Each row comes from the steps of one walk. Every step used is in the known rows, and no mark comes twice. Write the walk behind each row, first mark first.
(in the rows, 128 means zero)
Known rows:
Y, N, Z, G: [148  95 141 104 119 139 122 177 150  74 193 137 143 124 150 121 125 133
 147 155 136 125 122 152 154 139 136]
D, G: [112 150 124 127 142 139 164  80 102 150 127 168 135 167 110 130 116 154
 101 103 143 174 159 139  83 165 109]
N, Y: [118 122  87 154 159 136 120 100 138 107 151 103  90 135 149 138 152 137
 150 148 110 136 151 115 103 120 154]
Z, N, Y, V: [175 141  98 154 115 160 132 108 155  94 134 105 119 122 128 149 135 116
 134 145  78  83 156 126 142  62 160]
N, D: [132 147 105 148 170 146 113 112 139 124 173 160 135 139 138 138 125 150
 155  68 159 153 118 152 106 125 135]
V, Y, N, D, G, Z: [162 118  95  80 172 130 150 183 138 138 138 103 156 159 102 155 170 128
  83 113 128 193 112 147 104 193 151]
N, D, G, Z: [135 124  80  93 178 139 146 135 115 133 136 135 179 165 112 135 168 129
 117  91 125 231 118 162 105 198 134]
P, V, Y, N, Z: [115  82 168 121  98 154 154 172 149 108 118 107  72 117 133 117 108 169
  96 188 126  85 118  76 118 134 128]
D, V, Z, G: [106 105 100 115 127 117 117 154 120 168 140 119 132 131 162 117 139 100
 130 104 136 124 138 142 160 140 113]
Y, N, Z, G, D, V, P: [165 177 174 138 108  54 124 137 176 133 115 141  95 137 110 127 140 117
 153 133 147 123  95 122 171 138 153]
N, Z, G, D: [129 132 154  88 145 149  98 132 138 109 134 178 154 145 125 150 155 139
 182 157 138 173  72 159 140 129 147]
V, Y, N, D, G: [199 148 119 106 165 128 170 145 165 134 147 135 114 167 104 172 131 152
  76  89 162 146 136 145  91 159 147]
Y, N: [115 137 155 152 108 117 108 150 104 126 193 126 136 134 106 126  93 135
 134 133 146 117 135 113 123 115 134]
D, G, Z, N, Y, V, S, K: [138 112 156 130 137 132 151  50  69  86  80  76 136  98  95 120 111 132
  70 115 122 118 166 106 117  86 113]
S, K: [ 41 138 191 156 139 147  99  53  36 124 139 110 150 139  90  85 103 174
 115  79 176 128 141 103  90 101  88]
P, V, Y: [ 42 103 198 159 115 166 127 143 115 182  88  95 106 119 144 112 101 152
  70 135 169  53 111  72  55 156  77]
D, G, Z, N, Y, V, S: [181 113 100 134 122 122 171  88 134  99  88 120 106  77 139 151 108 100
  94 152  88 116 172 118 131 100 140]
D, G, Z, V: [ 99 144  63 108 130 113 112 143 105 125  89 114 210 148 115  89 179  94
 144 148  74 174 131 166  97 188  88]
N, Y, V, Z, G, D: [177 129 129 100 152 137 114 133 171 118 132 142 112 152 119 185 175 101
 145 130 145 131  87 134 166  96 161]
G, Z: [ 56 112 108 123 143 139  98 142  76 143 149 120 178 134 122 103 150 125
 145 132 112 193 116 130 112 165 122]
Z, V, S: [ 84 138 114 168 110  91 111  85  99 120  91 150 131  62 156  91  86 104
 145 149 116  87 157 126  94 110  75]
K, S: [ 31 135 174 180 116 161 117  53  22 157 159 147 165  96 120 100  36 190
 185 107 112 128 160 147 131  89 114]
P, V: [ 32 106 202 181  95 164 123 102  85 155 114 129 152 134 142  82  78 144
 124 106 172 100 117  83  80 168  56]
G, Z, N, Y, V, S, K: [114 108 161 146 131 132 123  59  63  84  94  71 136  81 104 108 107 130
  91 120 122  99 155  97 123  64 115]
D, G, Z, N: [ 97 104  73 100 154 146 110 148  71 135 116  97 214 146 107 133 157 118
 111 179  54 196 122 177  82 163 128]

Write each row's walk:
[ 93 121  98  99 151 137 142 127  85 149 126 133 178 162 108 118 158 129
 109 123 113 222 132 144 102 197 119] : D, G, Z
[165 108  95 108 134 107 120 185 153 144 165 107 132 137 151 135 141  96
 130  86 147 120 125 151 176 134 134] : Y, N, D, V, Z, G
[131 106 129 122 108 138 142 144 133  86 161 145  89 126 122 117 111 167
 142 177 109 137 134 109 144 114 150] : Y, N, Z
[124 118 110 146 115 146 160 104 136 148 135 152  58 131 119 140 120 127
  87  98 142  91 150  87 161  71 120] : Y, V, Z
[ 59  61 111 153 129 156 114 135  83 148 102  87 134 129 133 127 119 123
  89 174  95  97 113 115  86 118  87] : P, V, Z, N
[ 99 176 132 196 128  62 107 102 159 112 126 141 110 123 122  98 143 108
 131 127 142  77 121 129  93 134  84] : Z, V, P
[207 134  68 109 165 149 180 109 157 124 120 148 123 164 106 176 141 134
  77  89 117 151 143 166 116 121 138] : Y, V, Z, N, D, G
[139 183 185 203 108  95 151  79 174 122 153 171  71 122 109 126 105 128
 100  79 182  65 136  95 137  95 115] : Y, V, P
[157 125 170  74 140 140 103 180 162 113 136 143 132 140 116 169 157 137
 147 178 140 134  66 143 138 125 163] : V, Y, N, Z, G, D
[101  87 112 123 152 133 116 150 127 132 178 135 123 133 157 135 141 109
 110 112 159 118 125 144 135 131 105] : V, Z, G
[196 154 113 114 158 125 166 123 149 118 163 154 137 173 102 160 121 147
 103  75 159 173 140 156 105 159 141] : Y, N, D, G
[119 160 111 125 139 131 118 152 142 204  86  99 100 120 143 128 133 144
 118  98 127 101 132 119 105 129 145] : N, D, V, Y
[126 114 110 144  95  89 134 114 126  82  94 145 101  57 152  94  88 117
 144 188  97  87 153 118 123 102  99] : Y, N, Z, V, S
[159 146  58  99 138 102 114 176 136 102 114 103 211 153 106 109 181  91
 145 132  84 170 117 176 114 183 111] : Y, N, D, G, Z, V
[195 152 120 163 140  92 167 105 194  91 124 108  85 138 105 156 166 104
  81 132 115 107 136 121 132 122 150] : D, G, Z, N, Y, V, P
[ 93 192 137 122 100 114  92 102  87 206  68 147 158 147 107 112 126 131
 196 116 107 174 114 126 144 127 144] : G, D, V
[132  72 180 106 107 154 132 199 161  93 153 105 130 117 160 118 119 135
 108 161 153  78 107 122 132 159 111] : P, V, Y, N, Z, G
[150 137 155 110  89  84 126 119 117 143  78 151 116  75 145 123  83 114
 167 155 121 133 131 119 170 115 142] : Y, N, Z, G, D, V, S
[154 131 165  85 133 136  97 159 146  98 152 163 155 148 112 158 147 133
 177 165 140 161  70 152 152 126 158] : Y, N, Z, G, D
[170 127  85 137 120 158 127 130 147  92 129  87 143 121 123 146 157 104
 134 154  62 110 146 128 150  83 166] : G, Z, N, Y, V
[120 147 140  83 122 136 113 167 144 190  59 112 109 124 137 136 154 142
 135 161 110 116 103 122 132 132 155] : N, Z, G, D, V, Y
[168  95 101 125 139 141 141 144 177 105 170 119  96 130 158 153 153  95
 107 106 146  86 142 128 171 102 133] : N, Y, V, Z, G
[ 80 121  77 136 118 110 136 113  96 201  93 122  76 136 134 111 129 126
 121 113 111 137 154  98 150 115 120] : D, V, Z
[158 175 105 136 109 104 112 145 127 166 130 115 149 137 125 113 110 126
 177  73 121 146 139 137 160 130 155] : Y, N, D, V
[154 106 137  89 106 130 126 199 160 116 145 105 126 116 157 119 131 130
 133 159 119 102 129 141 160 141 146] : D, V, Y, N, Z, G
[115  96 128 108 133 156 122 143 141  88 171 154 143 123 165 112 132 140
 152 143 134 140 124 159 139 142 121] : N, Z, G
[150 163 142  87  91 111 100 156 125 159  95 134 165 140 120 119 135 120
 197 142 105 163 103 144 183 136 161] : Y, N, Z, G, D, V
[149  90 146  95 127 143 126 198 165  89 177 118 120 116 153 133 133 136
 119 168 137  98 117 143 140 136 141] : V, Y, N, Z, G
[ 46  94 203 188  95 128 140  71  81 146  90 149 111  68 163  91  39 131
 108 118 177  84 141  71  83 141  52] : P, V, S
[125 138 145 113 101  98 125  93 109 153  62 165 115  72 156 115  90 119
 172 145 118 144 132 126 157 118 131] : N, Z, G, D, V, S
[170 154 119 160 110 155 148  91 167 101 143 131  91 128 133 139 127 125
 138 107 120  89 163 101 154  75 154] : N, Y, V
[156 105  79 145 133 141 167 105 166 124 132 121  30 132 134 157 147 120
  92 118 123  91 159  81 165  68 146] : N, Y, V, Z
[163 189 145 182 124  52 131 122 172 149 140 127  87 132 117 120 119 121
 135  71 165 108 123 119 145 135 142] : Y, N, D, V, P
[113 152 168 107 148 138  76 130 120 137 150 170 185 151 117 153 145 120
 178 126 160 162  72 161 122 133 135] : Z, G, D
